Every row comes from one small tree of marks. The marks that hang from a mark follow it in brackets, in the order of their numbers. Every link used is in the known rows. Which tree was each row made from?
Known rows
K854{K686{K448{K25}}}: [ 11.9 -14.6 -18.7  13.6  10.6  12.5 -21.3  21.9  13.6 -16.4  32.5  15.1
   1.7  23.9  -2.7  18.4 -17.3  16.3   9.3 -15.3  18.3  -5.5   0.0  25.8
 -11.6  -8.6  -5.8   8.0]
K62{K547}: [ 22.7  -3.2 -15.2  11.2  10.6   7.6 -23.0  21.8   7.4  -6.1  16.1  -8.5
   5.4  25.9   5.7   6.6  -7.9  28.5  16.8  -9.7  -2.7   3.2  -6.1  24.6
   4.2  -5.8  -5.4   4.4]
K776{K448{K140 K991} K854{K686}}: [ 12.8 -31.2 -13.1  30.5  19.7   6.9   4.0  26.2  33.3 -27.4  17.7  12.3
 -25.9  32.8  -7.1  15.4 -11.6 -19.2   8.9 -37.5   8.3  -1.5 -23.1  55.2
  -6.8  -8.0   1.0   6.4]
K854{K686{K62{K547} K448{K25}}}: [ 15.8 -13.1 -14.6   9.2  -5.5   7.3 -34.6  28.3  -2.8  -5.4  29.6  12.1
  11.5  39.5   1.1  28.0  -0.2  49.0  10.5 -19.7  14.2  -2.5  -3.8  29.8
  -2.0 -12.6  -9.6   4.8]
K143{K62{K547{K854}}}: [ 30.8  -1.9 -21.1  11.2   2.7   7.0 -20.1  11.0  -1.3  -4.9   5.3  -0.7
  -7.3  43.6   8.1  -4.1  -1.8  33.6   7.7  -7.9   6.9   5.9 -11.1  26.0
  10.5  -1.1   8.1   7.1]
K776{K448{K83{K886} K140 K686{K854} K991}}: [ 29.4  -6.2  -5.0  41.0   4.3  11.0  -7.3  28.2  41.1  -3.9  -6.6  -4.6
 -12.6   5.7   3.2 -20.6 -23.6   1.8  -4.6 -35.4 -16.4  -2.8 -33.7  21.6
 -23.5 -32.0  -4.7  -1.1]
K448{K25 K83{K886} K140 K686}: [ 14.1   4.9  -4.4  22.6   8.3  10.4 -30.2  51.0  43.1  -1.7  10.0  10.3
 -12.7  10.9   5.2  -4.5 -24.0 -18.9  -6.4 -27.1 -18.3   1.8 -23.1  -2.1
 -27.9 -34.5 -12.9   0.9]
K25{K448{K83 K140 K776{K854} K991}}: [ 13.9   8.3  -1.9  33.3  28.6  12.1 -25.7  33.6  46.2 -28.6  24.1  -7.3
 -12.7  10.1  -4.0  13.9 -48.8 -14.8  17.1 -34.4   6.1  -7.0 -28.3  40.5
 -27.3  -1.8   5.8   2.7]
K686{K448{K83{K886} K140 K776 K991} K854}: [ 37.8  19.4  -4.5  39.9  11.7  22.4 -42.9  31.4  41.7 -12.8  14.9 -14.3
   7.3   1.0   3.3  -0.6 -61.2  27.2   2.1 -25.8  -6.7 -14.1 -28.2  28.9
 -18.5 -18.9   3.5  -8.7]
K62{K547{K854{K686}}}: [ 16.7 -13.6 -18.3  18.8   5.1  -5.0 -14.1  15.9  -2.7  -3.8  15.0   5.4
  -9.2  40.7   4.4   2.6   3.9  50.2  15.4 -17.7   1.9   1.1 -13.2  48.6
  21.1  -4.1  -5.5   9.8]
K143{K62{K547{K854{K686{K448}}}}}: [ 30.0 -13.0 -20.5  18.2  -4.0   7.4 -11.3   4.5   0.8  -5.4  24.8   8.0
  -1.9  52.6   4.3   3.7  -1.2  65.0   8.3 -10.8  15.7  -1.7  -7.2  42.1
  16.7  -6.7   1.3  10.1]
K686{K62 K448{K83 K140 K991} K854}: [ 27.1   5.7  -8.5  30.6  10.0  25.2 -37.9  29.9  37.5 -10.2   9.9 -19.4
   3.2   6.0  -0.2   7.8 -23.8  48.3 -10.0 -21.5   2.7  -6.2 -20.6  30.6
 -11.1 -17.6   9.1  -1.3]
K448{K25 K83 K686{K62{K547}} K776{K854}}: [ 12.5  17.3  -5.8  21.6  -2.5   6.9 -38.3  50.6  24.2  -3.5  16.7  10.6
 -12.6  32.9   9.7  11.9  -3.7  28.6   8.5 -34.4   6.0  -2.1 -27.9  34.4
 -20.0 -13.7  -0.4  -3.6]
K448{K140 K686{K62} K776 K991}: [  9.8  14.7 -14.5  20.0   4.4   4.0 -35.9  45.3  26.7 -12.2  24.7   8.2
 -20.6  28.5  -9.1  20.7 -10.5  -5.1   8.1 -45.7   2.7  -0.4 -30.5  33.5
 -18.7 -17.9  -1.8   0.1]
K83{K886}: [ 29.0  -3.3 -20.5  18.1   8.1  16.3 -28.0  24.8  12.6  -8.4  13.9  -6.3
   3.0  14.5   5.1   1.7 -20.0  -2.6   8.9 -10.7   2.2   4.1 -10.3  11.3
 -11.1 -11.4  10.1  -0.6]
K854{K686{K62 K448{K776 K991}}}: [ 18.1   5.1 -20.0  24.9   0.5   9.6 -38.8  24.1   1.1 -17.7  43.0   9.3
  -0.4  30.6 -10.1  32.2 -17.6  35.5  21.0 -33.8  27.3  -8.2 -14.2  48.0
  -8.4  -0.6   8.5   2.3]
K547{K62 K854{K686{K448}}}: [ 13.4 -13.3 -21.8  19.5  -1.0   4.6  -4.1  17.4  18.5  -4.0  28.8   1.0
 -16.1  43.4  -2.0   1.2 -12.3  54.6   3.2 -14.8  21.0  -3.8  -4.3  47.0
   7.3  -6.1  10.7   8.1]
K686{K62}: [ 16.5  -3.0 -23.5  12.1   6.1  16.7 -32.7  27.5  10.9  -8.9  15.0  -7.9
  -0.8  24.3   1.3  13.7   4.0  13.8   5.5 -13.6  12.0   8.5  -8.8  21.3
  -9.2  -6.7  15.9   2.4]
K143{K62{K547{K854{K686{K448{K83 K991}}}}}}: [ 32.5  -1.3 -10.1  29.9   0.9   5.6 -16.9   7.6  -4.3  -5.1  26.1  11.1
  -6.2  40.1  -0.9   2.3 -14.4  72.2  12.0 -18.1  13.8  -8.1 -12.9  40.4
  15.1  -0.3   1.8  11.3]
K448{K25 K686{K854} K776 K991}: [ 15.1  17.4 -17.7  20.0  11.0   6.0 -29.0  32.5   7.3 -15.9  13.4  13.9
 -13.6   5.0  -2.6   5.0 -23.3   5.9  10.2 -39.9  14.5 -10.8 -24.3  31.8
 -25.5  -6.4  -7.4   0.3]
K62{K547{K854{K686{K448{K776}}}}}: [ 22.4  -2.6 -15.3  24.1  -0.6  -2.7 -22.9   9.2   8.9  -7.9  29.1   3.8
  -1.4  45.6   2.5   7.2 -21.0  63.0  22.7 -19.0   7.8  -9.2 -12.7  59.8
  13.2  -3.3  -4.9   5.1]
K686{K62{K547} K448{K140} K854}: [ 30.3  -7.6 -12.5  16.1  -1.1  20.8 -33.8  26.2  34.4  -3.3   5.8 -23.9
  15.1  29.4   8.6  11.5  -8.6  64.6  -6.7 -13.5  -4.4  -1.3 -13.5  34.4
   1.3 -25.0  -5.8  -2.7]
K686{K62 K448}: [ 23.4  -6.4 -21.1  14.3   0.3  21.1 -31.3  18.3  20.0 -10.3  24.0 -12.5
   7.9  26.4   0.3  14.7  -7.6  34.3   4.4  -6.9  18.2   2.1  -2.8  23.8
 -11.1  -9.8  16.7   1.1]
K62{K547{K854}}: [ 23.4  -5.7 -16.5  14.1   7.8  -0.1 -18.3  14.1   4.7  -4.1   4.5  -7.9
  -7.5  32.3   6.6  -5.3  -8.1  40.5  12.6  -8.7  -2.2   2.1 -11.2  36.0
  13.8  -1.2   0.9   5.1]
K776{K448{K140} K854{K686{K62{K547}}}}: [ 14.9 -34.7 -12.3  22.4   0.6   5.8  -8.2  33.0  30.9 -11.9  10.6   2.7
 -11.0  55.3   4.3  18.0  13.9  14.5   5.8 -32.6  -0.4   7.4 -24.0  53.6
   2.0 -19.9  -3.4   3.4]

Write each row's tree
[ 17.0  -6.2 -12.2  29.3  11.8  16.7 -18.3  17.9  25.6  -8.7  36.3  -0.6
   3.4  20.3   1.7   6.4 -13.8  45.5   9.3 -10.0   7.4  -3.5  -4.6  31.7
  -2.8 -12.0   3.3   9.2] => K854{K686{K448{K83}}}
[ 31.4  -8.5 -12.1  38.5  -2.6  15.8  -4.3  17.6  33.2   2.1  -6.7 -10.0
  -1.8   9.4  12.5 -30.3 -10.1  19.4  -1.7 -19.6  -7.9   2.3 -25.4  18.8
 -23.9 -29.2   5.2  -1.3] => K776{K448{K83{K886} K686{K854}}}
[ 21.2 -13.1 -16.5  15.1  -7.6   9.1 -26.9  20.4   2.7  -3.9  33.1  -1.0
  13.0  42.9   1.5  23.6   7.2  65.9  12.8 -15.8  12.6  -0.3  -4.9  39.9
   9.0 -13.4  -2.3   4.7] => K854{K686{K62{K547} K448}}
[  7.3   6.7 -10.1  20.3  18.6   5.0 -23.3  51.1  40.2 -25.0  21.0  21.8
 -33.2  20.9  -6.8  19.0 -31.4 -30.6   5.3 -48.2   9.0  -9.2 -30.6  39.3
 -27.0 -11.5  -7.8  -0.7] => K448{K25 K140 K686 K776{K854} K991}
[ 22.2  14.8 -17.9  18.4  -9.8   7.9 -35.3  31.2  11.4   2.6   9.0  -8.3
   3.0  31.0  10.2   3.7   8.6  58.1   7.7 -30.7   2.5   0.3 -25.1  41.4
  -6.0 -19.2  -5.7  -3.0] => K448{K686{K62{K547} K854} K776}
[ 26.7 -15.5 -15.1  18.1  -0.7   7.3 -13.4  13.9  23.1  -6.4  21.2   7.6
  -7.3  56.2   3.2   7.5  -6.7  50.5  -0.2 -16.4   1.6  -1.4 -12.4  41.1
  15.5 -17.6  -8.8   9.6] => K143{K62{K547{K854{K686{K448{K140}}}}}}
[ 11.7   5.9 -13.6  35.0  19.0  15.3 -23.7  33.7  29.8 -17.1  33.2   6.9
 -11.7  25.2   5.2  11.4 -14.5  21.7  15.9 -26.2  11.5  -2.8 -21.3  52.4
  -6.6  -2.5  13.4   4.1] => K448{K83 K776{K854{K686}}}
[ 11.0 -13.2 -20.9  12.3  -0.4  14.0 -32.7  28.0   6.6 -13.1  30.9  12.9
   3.1  31.1  -3.1  26.3  -2.4  25.5   4.6 -19.6  23.3  -1.1  -4.1  25.9
 -14.1 -11.6   2.9   5.4] => K854{K686{K62 K448{K25}}}
[ 24.5  13.4  -3.3  26.3  -1.2   6.5 -43.0  29.5  39.3  -1.1  14.0 -14.9
  -3.0  40.0   7.4   4.5 -27.5  59.1   5.8 -18.0 -12.0  -2.9 -23.6  41.5
   1.1 -15.9   2.2  -3.1] => K686{K62{K547{K854}} K448{K83 K140 K776}}
[ 22.3  14.9  -2.5  32.0  21.4  14.1 -45.0  56.6  36.1 -22.3  14.6  10.5
 -16.3   7.8   1.1  12.6 -57.5 -32.5   6.8 -37.6  -0.7  -8.8 -32.6  22.6
 -29.4  -9.0   6.2  -7.9] => K448{K25 K83{K886} K140 K776{K854} K991}
[ 15.5   8.9 -15.2  18.4  22.7  11.3 -34.1  36.8  10.7 -29.9  23.0  14.8
 -18.2  13.3  -4.1  21.7 -37.4 -23.2  17.5 -33.1  23.8  -8.9 -19.2  37.3
 -22.2  11.3  10.1  -2.4] => K448{K25 K776{K854} K991}
[ 23.8  12.7  -8.8  27.2  -4.0   8.2 -28.6  31.9   3.6   4.8   5.8  -7.9
  -1.4  14.0   4.7  -1.1  10.0  73.2   2.3 -31.1   1.1  -2.3 -26.7  32.9
  -1.5 -16.4  -3.4   2.7] => K448{K83 K686{K62{K547} K854} K991}
[ 31.8   4.9 -17.2  24.7  -2.5   0.1 -24.6   6.8  -9.2 -13.3  33.1  17.2
  -7.3  49.9  -3.4  14.0 -22.5  55.8  22.3 -28.2  21.4 -11.2 -16.7  52.9
  11.8   5.1   0.2   6.5] => K143{K62{K547{K854{K686{K448{K776 K991}}}}}}
[ 14.1 -23.8  -9.6  19.6  23.6  10.2  -8.8  32.4  35.8 -29.9   3.6  11.0
 -25.4  20.8  -5.7  11.1 -29.9 -47.3   5.0 -33.1   7.5  -2.5 -21.1  30.7
 -26.2  -5.0   0.7   0.9] => K776{K448{K25 K140 K991} K854}
[ 24.4   2.2  -7.6  26.9  15.0  18.5 -33.2  39.7  41.5  -4.4   9.8 -10.4
  -1.3  10.7   7.0  -3.1 -30.6  -5.1  -1.1 -15.1 -18.8   5.2 -19.2   6.6
 -13.3 -25.0   3.9  -0.5] => K448{K83{K886} K140}
[  6.5  17.8  -1.5  28.9  21.5   7.9 -28.0  55.1  47.3 -20.2  22.3  19.2
 -32.4  14.2  -3.7  10.9 -35.2 -20.3   4.0 -45.8   0.8  -9.3 -33.2  35.3
 -28.8 -13.9  -5.7  -0.6] => K448{K25 K83 K140 K686 K776{K854} K991}
[ 11.9   0.0  -2.8  25.3  27.0   9.4 -22.1  26.1  31.3 -19.2  19.3 -10.7
  -5.1   3.3  -7.3   7.9 -35.9 -10.7  13.6 -24.8  -3.9  -1.6 -16.8  16.7
 -21.9  -8.0  -4.6   9.8] => K25{K448{K83 K140 K991}}
[ 13.6   6.3 -21.1  21.7  -0.3  14.2 -26.7  38.1  30.2 -12.8  23.1   2.9
 -19.3  36.0   4.0  13.0   2.7  13.6   5.7 -32.8  19.9   2.0 -25.3  46.1
 -19.2 -11.7  17.7  -2.9] => K448{K686{K62} K776{K854}}
[ 23.9  -9.9 -22.7  15.9   1.5   2.5 -14.5  12.7  -8.5  -4.0  15.5  13.5
  -9.8  51.3   5.4   3.4  11.3  44.4  10.2 -17.3   9.8   4.6 -13.2  38.2
  17.8  -3.2  -0.3  12.0] => K143{K62{K547{K854{K686}}}}
[ 16.4  25.0  -6.6  35.3  16.4  10.8 -28.6  39.3  42.2  -9.2  12.9  -2.2
 -16.4   5.5   0.2  -2.5 -25.8  19.7   1.5 -40.3  -9.6  -8.1 -34.4  36.0
 -17.9 -21.4  -8.5   0.9] => K448{K83 K140 K686{K854} K776 K991}
[ 24.2   0.6  -6.2  20.5   0.8  21.5 -49.3  45.2  39.5  -5.8  12.8  -4.1
   6.3  15.9   4.9  10.9 -34.2   2.3  -8.5 -15.7  -5.2   0.8 -14.9  -1.3
 -28.4 -28.2   5.2  -5.0] => K686{K62 K448{K25 K83{K886} K140}}
[ 22.0   3.0  -3.2  28.2  20.7  17.1 -24.7  26.9  42.6 -14.7  25.0  -8.7
  -4.0   7.9  -5.7   8.7 -40.1  17.6   4.2 -17.3  -3.8  -7.0 -12.3  22.7
 -10.3 -13.0  -0.5   4.2] => K686{K448{K83 K140 K991}}
[ 25.1 -11.5 -11.6  14.5  -4.0   6.5 -29.2  21.7  30.5  -3.2   8.2 -14.9
  -3.7  43.0   4.5   7.0 -11.3  54.3  -1.8 -12.6  -4.3   1.0 -14.1  38.3
   8.9 -17.7   0.2   0.5] => K686{K62{K547{K854}} K448{K140}}
[ 29.7   8.5 -20.4  23.9  10.3  23.2 -30.5  12.3  31.0 -15.3  19.6 -17.0
  11.5  14.6   5.8   2.3 -32.4  42.0   8.5 -11.2  13.7  -8.5 -10.5  38.2
 -14.1  -7.1   8.2  -3.2] => K686{K448{K776} K854}
[ 16.4  -0.6 -10.7  16.7  -5.0  -8.4 -22.4  34.5  13.1  -0.9   2.5   3.6
 -26.8  37.8  -3.3   5.5   5.1  36.2   0.8 -37.9  -5.8   1.2 -29.2  41.6
   7.7 -18.1  -8.7   4.1] => K448{K140 K686{K62{K547{K854}}} K991}
[ 20.4  -4.7  -6.0   7.8   3.6   7.8 -42.7  37.5  14.5 -12.4  18.6   3.1
   1.8  27.5  -5.6  29.4 -26.2  17.7   5.6 -27.4   2.2  -6.1 -11.9  20.2
  -9.9 -12.6 -12.9  -0.6] => K686{K62{K547} K448{K25 K140 K991}}
[ 14.7  16.0 -10.4  34.9   3.5   0.1 -19.7  25.1  14.8  -6.8  37.6   7.2
 -20.7  32.7  -7.3   4.1 -37.5  54.7  15.1 -29.9  19.3 -13.6 -17.6  52.9
   0.0   3.2  11.6   5.2] => K547{K62 K854{K686{K448{K83 K776 K991}}}}
[ 22.6   0.2  -2.1  29.7  18.4  11.1 -27.6  30.3  27.5 -14.9  14.8 -10.9
   1.0   0.7  -3.9   3.4 -46.6 -15.6  12.1 -26.0  -7.7  -1.7 -21.3   7.4
 -25.3 -14.2  -2.6   3.6] => K25{K448{K83{K886} K140 K991}}
[ 18.3   3.9  -2.3  33.0   6.9  -0.3 -26.9  24.7  38.4  -4.1  26.5   0.5
  -6.8  41.8   4.7   3.2 -30.3  57.5  13.6 -22.6 -13.0  -8.3 -21.6  54.5
  10.8 -17.0 -12.4   4.7] => K62{K547{K854{K686{K448{K83 K140 K776}}}}}
[ 10.5  18.3  -6.6  33.5   9.4  12.2 -31.6  52.8  46.6 -14.4  22.6   5.0
 -29.6  25.1  -3.0  15.1 -14.6   7.8   1.2 -46.2   3.6  -3.1 -37.4  45.0
 -20.2 -17.3   9.6  -2.4] => K448{K83 K140 K686{K62} K776{K854} K991}
[ 14.8  25.7  -9.3  33.2   5.7  12.6 -39.3  46.0  35.9  -5.4  10.0  -3.4
 -14.6  12.3  -0.2   5.4 -11.3  29.0  -2.1 -44.1  -3.1  -4.0 -37.2  37.4
 -19.4 -23.1   0.9  -1.5] => K448{K83 K140 K686{K62 K854} K776 K991}
[ 13.7  -9.5 -11.7  30.2   2.9  10.5 -26.0  27.2  38.1  -4.9  19.5  -2.0
 -11.5  36.4   0.8   5.8  -6.4  54.5  -6.5 -19.3   1.3   0.0 -18.8  42.6
   2.8 -20.8   9.6   6.6] => K547{K854{K686{K62 K448{K83 K140}}}}
[ 14.4  -3.1 -17.6  20.1  11.5  15.6 -12.1  32.0  45.7  -7.0   3.4  -8.4
 -11.9  15.3   5.3  -4.4  -0.7  19.4 -10.6 -24.4  -8.6   1.6 -21.5  30.7
 -10.3 -31.4  -9.5   3.8] => K448{K140 K686{K854}}
[ 14.4  16.0 -16.5  21.9  10.3   2.1 -22.9  27.9  10.4 -14.6  30.4  10.9
 -18.5  17.8  -7.3   9.5 -18.3  -0.2  21.1 -36.0  11.1  -5.4 -20.6  34.8
 -17.1  -4.8  -1.4   3.3] => K448{K686 K776 K991}
[  8.0   9.2 -13.4  10.6  22.3   9.5 -39.1  43.6  34.1 -19.8  18.8   8.0
 -10.3  20.8  -0.1  17.5 -35.7 -35.1  10.0 -26.6  -5.4  -0.5 -16.4  17.5
 -24.9 -10.9  -8.7   0.0] => K448{K25 K140 K776}
